Each row was made from one small tree. Brackets hold a mark, then the marks that hang from it, in the order of their numbers. Every link used is in the known rows. Write each row's tree.
Known rows:
(K290 K790 K921): [-2.50  0.88 -0.19 -2.22 -2.25  2.83 -1.32 -0.21  0.80  1.89  1.47 -0.92
 -2.17 -2.38  1.33  3.71 -0.98  4.84 -0.47 -1.57  1.18 -0.39]
(K279 (K880 K749)): [ 0.56  3.48  2.00 -1.77  0.87  0.27 -2.08  0.04 -0.95 -0.20  2.74  3.05
 -2.88  2.24  3.45 -0.07  1.76  0.42  2.66 -2.52  3.66 -1.19]
(K290 K790): [-0.56  0.47  0.17 -1.69 -1.52  1.60 -1.20  0.38  0.26  1.37  0.99 -0.82
 -2.43 -0.74  1.64  2.08 -0.06  3.62 -0.11 -1.87  1.15 -0.55]
(K749 (K290 K790) (K880 K562 K953)): [ 0.66  1.42  0.74 -0.64 -0.39  6.55 -0.25 -2.03 -1.61 -1.04  2.40 -2.97
 -3.63  3.87  2.07  3.02  2.03  3.92  2.45 -2.91  0.37  0.00]
(K182 (K290 K790)): [-1.53  0.74  0.19 -2.00 -3.21  3.26 -2.51  0.77  0.73  1.68  1.98 -1.15
 -2.63 -1.85  1.59  2.99 -0.19  4.09 -1.32 -1.53  0.88 -1.07]
(K827 (K880 K279 (K749 K290) K953)): [ 2.80  1.71  2.73 -1.95 -2.21  4.61 -2.19 -2.45 -3.32 -1.73  3.47 -0.87
 -5.17  7.20  4.65 -0.41  2.84  3.11  4.62 -2.80  5.31 -0.45]
(K182 (K290 K921)): [-2.33  0.79 -0.35 -2.38 -2.73  3.64 -2.49 -0.12  1.03  1.77  2.29 -1.31
 -2.56 -2.86  1.52  3.11 -0.40  2.47 -1.60 -1.72  1.29 -1.00]
(K575 K880): [ 0.97  0.55 -0.23 -1.17  1.23  2.83 -2.41  0.21 -0.79  0.97  0.56  0.69
 -3.09  0.96  3.09  0.54  1.24  1.44 -0.26 -1.63  4.81 -0.93]
(K880 K279 K562 (K749 K290) K953): [ 1.75  1.88  2.44 -1.13  1.23  5.80 -2.78 -2.98 -3.22 -1.63  3.77  0.41
 -4.87  9.00  1.99  1.69  3.54  4.00  6.43 -3.26  3.24 -0.09]
(K575 (K880 K749 K953)): [ 1.76  1.26  1.21 -1.51  1.69  4.09 -2.58 -0.92 -2.03 -0.44  3.07  1.71
 -4.07  4.55  5.32  0.59  2.25  2.67  4.10 -1.99  5.87 -1.77]
(K279 (K880 (K749 K290))): [ 1.51  3.53  2.44 -1.23  0.20  0.70 -3.28 -0.35 -2.54 -0.60  3.31  2.21
 -3.66  3.79  2.43 -0.13  3.09  0.25  0.80 -2.83  4.63 -0.95]
(K953 (K880 K562)): [-0.22  1.07  0.47 -1.09  2.71  5.84  0.18 -0.42 -0.61  0.34  1.63  0.23
 -3.15  3.90  2.22  0.82  0.63  1.96  3.15 -2.76  1.49  0.44]
(K290 K182 K790 K921): [-3.92  1.40 -0.17 -2.55 -3.57  4.41 -1.39  0.60  1.55  2.22  1.99 -2.56
 -1.43 -2.26  0.93  5.11 -1.28  5.36  0.13 -1.48 -0.13 -0.25]
(K749 K290 (K880 K279)): [ 1.61  0.94  0.92 -0.85 -0.18  1.41 -1.31 -1.67 -1.63 -0.53 -0.06 -2.83
 -3.70  2.31  2.85  1.55  2.54  1.17 -1.12 -2.68  0.39  0.95]
(K953 (K880 K279)): [ 1.08  1.34  0.61 -1.39  2.30  3.97 -0.41 -0.60 -0.45 -0.09  0.09  0.36
 -3.51  3.79  3.42  1.19  1.21  2.95  1.84 -2.46  1.61  1.28]
(K575 (K880 K953)): [ 2.66  1.01  0.10 -1.04  1.86  5.17 -2.06 -0.44 -1.14 -0.07  0.94  0.85
 -3.72  2.77  3.66  1.06  1.41  2.03  1.91 -1.84  5.32 -0.95]
(K827 K880): [ 0.46  0.63  0.30 -2.21 -2.46  2.17 -0.59  0.00 -0.34  0.69  0.98 -2.08
 -3.34  0.11  3.37 -1.08 -0.19  0.42  0.66 -2.03  3.68 -0.85]
(K880 K279 K953): [ 2.67  1.36  0.48 -1.49  1.29  3.84 -1.46 -1.10 -0.44 -0.46  0.47 -0.07
 -4.08  3.66  2.29  1.58  1.21  2.93  3.55 -2.57  1.87  0.47]
(K953 K880): [ 0.97  0.91  0.24 -1.53  1.87  3.02  0.08  0.33 -0.76  0.70  0.79 -0.22
 -3.29  2.02  3.16  0.47  0.60  1.40  0.38 -2.13  1.67  0.19]
(K279 (K880 K562 (K749 (K290 K790)))): [-0.59  3.77  2.55 -1.23 -0.16  4.33 -3.02 -1.16 -2.23 -0.70  4.55  2.49
 -3.32  5.09  1.26  1.76  2.94  3.73  3.56 -3.20  3.70 -0.58]
(K880 K279 K749 K953): [ 1.92  1.66  1.92 -1.90  1.01  2.66 -1.90 -1.64 -1.50 -0.97  2.38  0.84
 -4.15  5.46  3.98  1.25  1.92  3.51  5.71 -2.79  2.62 -0.20]
(K749 (K880 K562 K953)): [ 0.80  1.18  0.12 -0.99  1.64  5.24  0.87 -1.48 -0.63 -0.93  1.92 -2.22
 -3.47  3.08  3.36  1.53  0.97  1.26  4.32 -2.74  0.06 -0.22]
(K880 K562 K749 K953): [ 0.40  1.51  1.56 -1.56  1.32  4.65 -1.27 -1.63 -1.74 -0.77  4.18  0.72
 -3.99  5.62  2.94  0.91  1.58  2.40  7.00 -2.74  2.62 -1.23]

Which tree is each row?
[ 2.15  1.62  1.09 -0.54  1.51  6.43 -0.73 -2.77 -2.05 -1.86  1.54 -2.29
 -4.29  6.30  2.49  2.26  3.03  2.71  3.75 -3.47  0.62  1.08]
(K749 K290 (K880 K279 K562 K953))
[-0.89  1.80  2.06 -1.69  2.96  5.34 -0.74 -1.96 -1.36 -0.88  2.99  1.61
 -3.65  7.19  3.86  1.17  2.05  4.08  6.66 -3.20  2.26  0.74]
(K953 (K880 K279 K562 K749))
[ 1.14  1.55  0.65 -1.00  2.04  5.98  0.31 -2.50 -0.54 -1.41  1.20 -1.55
 -3.63  4.66  3.42  2.13  1.62  2.78  5.40 -3.18 -0.12  0.83]
(K749 (K880 K279 K562 K953))
[ 0.76  1.90  1.97 -1.54  1.97  5.41 -1.79 -2.66 -1.54 -1.24  3.46  1.22
 -4.04  7.39  3.06  1.59  2.13  4.11  8.41 -3.25  2.51 -0.21]
(K880 K279 K562 K749 K953)
[-1.47  0.93  1.82 -2.27 -2.00  3.68 -0.68 -1.27 -1.39 -0.10  4.28 -0.70
 -3.49  3.61  3.76 -0.99  0.74  1.59  5.20 -2.84  3.84 -1.29]
(K827 (K880 K562 K749))
[ 1.97  3.88  0.80 -0.90  3.18  6.47 -1.21 -0.75 -0.47 -1.19  2.15  2.50
 -3.55  4.32  1.48  0.99  1.25  1.18  5.43 -3.17  3.40 -0.13]
(K279 (K880 K562 K953))
[ 1.16  1.15  0.62 -1.70 -0.67  7.32  0.04 -1.38 -0.76 -0.81  2.50 -1.47
 -4.02  4.07  2.99 -0.44  0.22  1.68  5.43 -2.79  3.87 -0.76]
(K827 (K880 K562 K953))
[ 2.64  1.32  1.99 -1.36 -0.35  2.38 -2.54 -1.01 -3.35 -0.64  3.34 -0.09
 -4.74  5.35  2.91  0.56  2.90  1.77  2.64 -2.45  3.81 -1.21]
(K880 (K749 K290) K953)
[ 2.87  1.40  1.68 -0.93  0.94  4.62 -3.70 -1.26 -4.02 -0.70  3.35  1.18
 -4.86  6.31  4.11  0.61  3.81  2.70  2.23 -1.97  6.69 -1.57]
(K575 (K880 (K749 K290) K953))
[-1.05  1.37  1.83 -1.14 -0.35  5.54 -3.73 -1.66 -3.05  0.18  4.20  1.21
 -3.64  5.44  2.56  2.22  3.10  5.41  2.50 -2.33  5.30 -1.19]
(K575 (K880 K562 (K749 (K290 K790))))
[ 2.43  1.25  0.47 -1.30  1.22  3.36  0.08 -1.68 -0.32 -1.18  0.08 -1.96
 -3.60  2.92  4.31  1.76  1.48  2.14  3.07 -2.72  0.16  0.62]
(K749 (K880 K279 K953))
[ 1.78  1.63  2.18 -2.53 -1.65  4.20 -1.08 -2.06 -1.62 -1.41  3.23 -0.24
 -4.45  5.58  5.56 -0.39  1.44  3.33  6.45 -2.73  4.43 -0.41]
(K827 (K880 K279 K749 K953))
[-3.58  1.09 -0.09 -2.64 -4.21  4.74 -2.35 -0.01  1.66  2.09  2.67 -1.36
 -2.17 -3.46  1.36  4.50 -0.83  5.41 -1.93 -1.61  0.82 -0.79]
(K182 (K290 K790 K921))
[ 1.88  1.90  1.29 -0.94 -0.73  5.27 -0.96 -1.26 -1.32 -1.24  1.08 -4.53
 -3.72  4.34  3.15  3.28  2.37  2.38  2.20 -2.74 -0.48  0.93]
(K749 (K290 K182) (K880 K279 K953))
[ 0.16  1.17  2.08 -2.62 -2.27  1.75 -1.29 -1.53 -0.99 -0.50  2.57 -0.50
 -3.69  3.30  5.09 -0.79  1.40  2.59  4.10 -2.78  4.39 -0.50]
(K827 (K880 K279 K749))
[-2.53  1.52  0.81 -0.92 -2.81  5.66 -0.84 -0.58 -0.80  0.23  2.53 -4.93
 -2.46  1.72  1.53  4.11  1.29  3.66  1.12 -2.69 -1.63 -0.04]
(K749 (K290 K182 K790) (K880 K562))
[-3.31  1.41  0.38 -1.84 -4.41  4.33 -0.97 -0.41  0.09  1.17  2.13 -5.48
 -1.81 -1.89  2.29  5.31  0.26  4.17 -2.07 -1.88 -1.27  0.08]
(K749 (K290 K182 K790 K921) K880)
[ 0.52  3.90  2.64 -0.80  1.13  3.35 -2.92 -1.01 -2.74 -1.00  4.02  2.64
 -3.71  5.72  1.55  0.37  3.35  0.86  3.66 -3.19  4.35 -0.72]
(K279 (K880 K562 (K749 K290)))
[ 0.18  1.93  2.58 -1.40  2.37  5.84 -1.81 -2.55 -3.23 -1.13  3.44  1.01
 -4.37  8.95  3.06  1.24  3.50  4.10  4.79 -3.45  2.82  0.75]
(K953 (K880 K279 K562 (K749 K290)))
[ 1.40  1.50  1.10 -1.79 -0.20  7.93 -0.41 -2.32 -0.58 -1.36  2.07 -0.95
 -4.30  5.71  2.86  0.25  0.82  3.39  6.60 -3.15  3.71  0.63]
(K827 (K880 K279 K562 K953))
[ 1.27  1.35  2.21 -1.62 -0.43  0.71 -3.37 -1.53 -2.69 -0.34  2.20 -0.01
 -4.15  4.88  2.53  1.04  3.13  2.57  1.69 -2.67  2.93  0.02]
(K880 K279 (K749 K290))
[ 3.19  1.72  2.30 -1.02  1.48  5.31 -3.87 -2.32 -3.83 -1.45  2.64  1.58
 -5.11  7.98  4.50  1.27  4.21  4.34  3.95 -2.55  6.52 -0.30]
(K575 (K880 K279 (K749 K290) K953))
[-2.12  1.36  0.27 -1.68 -2.83  3.32 -1.02 -0.21 -0.40  0.77  1.82 -5.29
 -2.42 -1.09  2.33  3.87  0.67  1.37 -2.10 -2.14 -0.67 -0.37]
(K749 (K290 K182 K921) K880)
[ 0.01  1.44  0.85 -1.36  3.40  6.44 -0.18 -1.48 -0.59 -0.42  1.02  0.76
 -3.50  5.57  2.37  1.43  1.33  3.62  4.31 -3.11  1.34  1.43]
(K953 (K880 K279 K562))
[ 0.46  1.64  2.07 -1.95  1.97  2.80 -0.84 -1.22 -1.52 -0.49  2.12  1.03
 -3.58  5.29  4.89  0.84  1.89  3.55  4.06 -2.72  2.26  0.20]
(K953 (K880 K279 K749))
[ 0.09  1.02  0.36 -0.93  2.62  6.17 -2.72 -1.56 -0.66 -0.05  0.83  1.56
 -3.39  4.38  2.08  1.67  1.86  3.73  3.74 -2.44  4.48  0.44]
(K575 (K880 K279 K562))
[-0.29  1.08  0.94 -1.91 -0.89  5.54 -0.78 -1.64 -0.26 -0.30  1.60 -0.94
 -3.50  3.39  2.55 -0.08  0.48  2.64  4.34 -3.10  3.22  0.69]
(K827 (K880 K279 K562))
[-0.58  1.27  0.43 -1.17  1.26  3.48 -0.24 -1.90  0.12 -0.55  0.76 -1.88
 -2.86  2.64  3.07  1.90  1.43  2.23  3.24 -3.24 -0.66  0.90]
(K749 (K880 K279 K562))
[-2.36  2.16  2.03 -2.13 -1.29  5.05 -1.54 -0.25 -2.15  0.66  4.23 -1.65
 -3.05  3.82  3.22  3.26  1.60  3.56  1.22 -2.14  2.08 -0.27]
(K953 (K880 (K749 (K290 K182 K921))))
[-1.13  4.45  2.66 -1.09 -0.13  4.84 -3.13 -0.38 -2.12 -0.69  4.70  1.08
 -3.22  5.44  1.11  1.59  2.85  1.37  4.25 -3.17  3.21 -0.42]
(K279 (K880 K562 (K749 (K290 K182))))
[ 1.39  1.66  2.01 -0.97  0.76  5.01 -2.41 -1.92 -3.36 -0.97  4.29  0.08
 -4.65  7.12  1.74  0.91  3.02  2.36  5.28 -2.93  3.52 -1.11]
(K880 K562 (K749 K290) K953)
[ 1.38  1.28  1.77 -2.40 -2.06  3.43 -0.40 -1.09 -1.87 -0.71  3.81 -0.80
 -4.13  3.78  5.48 -1.11  0.79  1.78  5.04 -2.50  4.77 -1.73]
(K827 (K880 K749 K953))
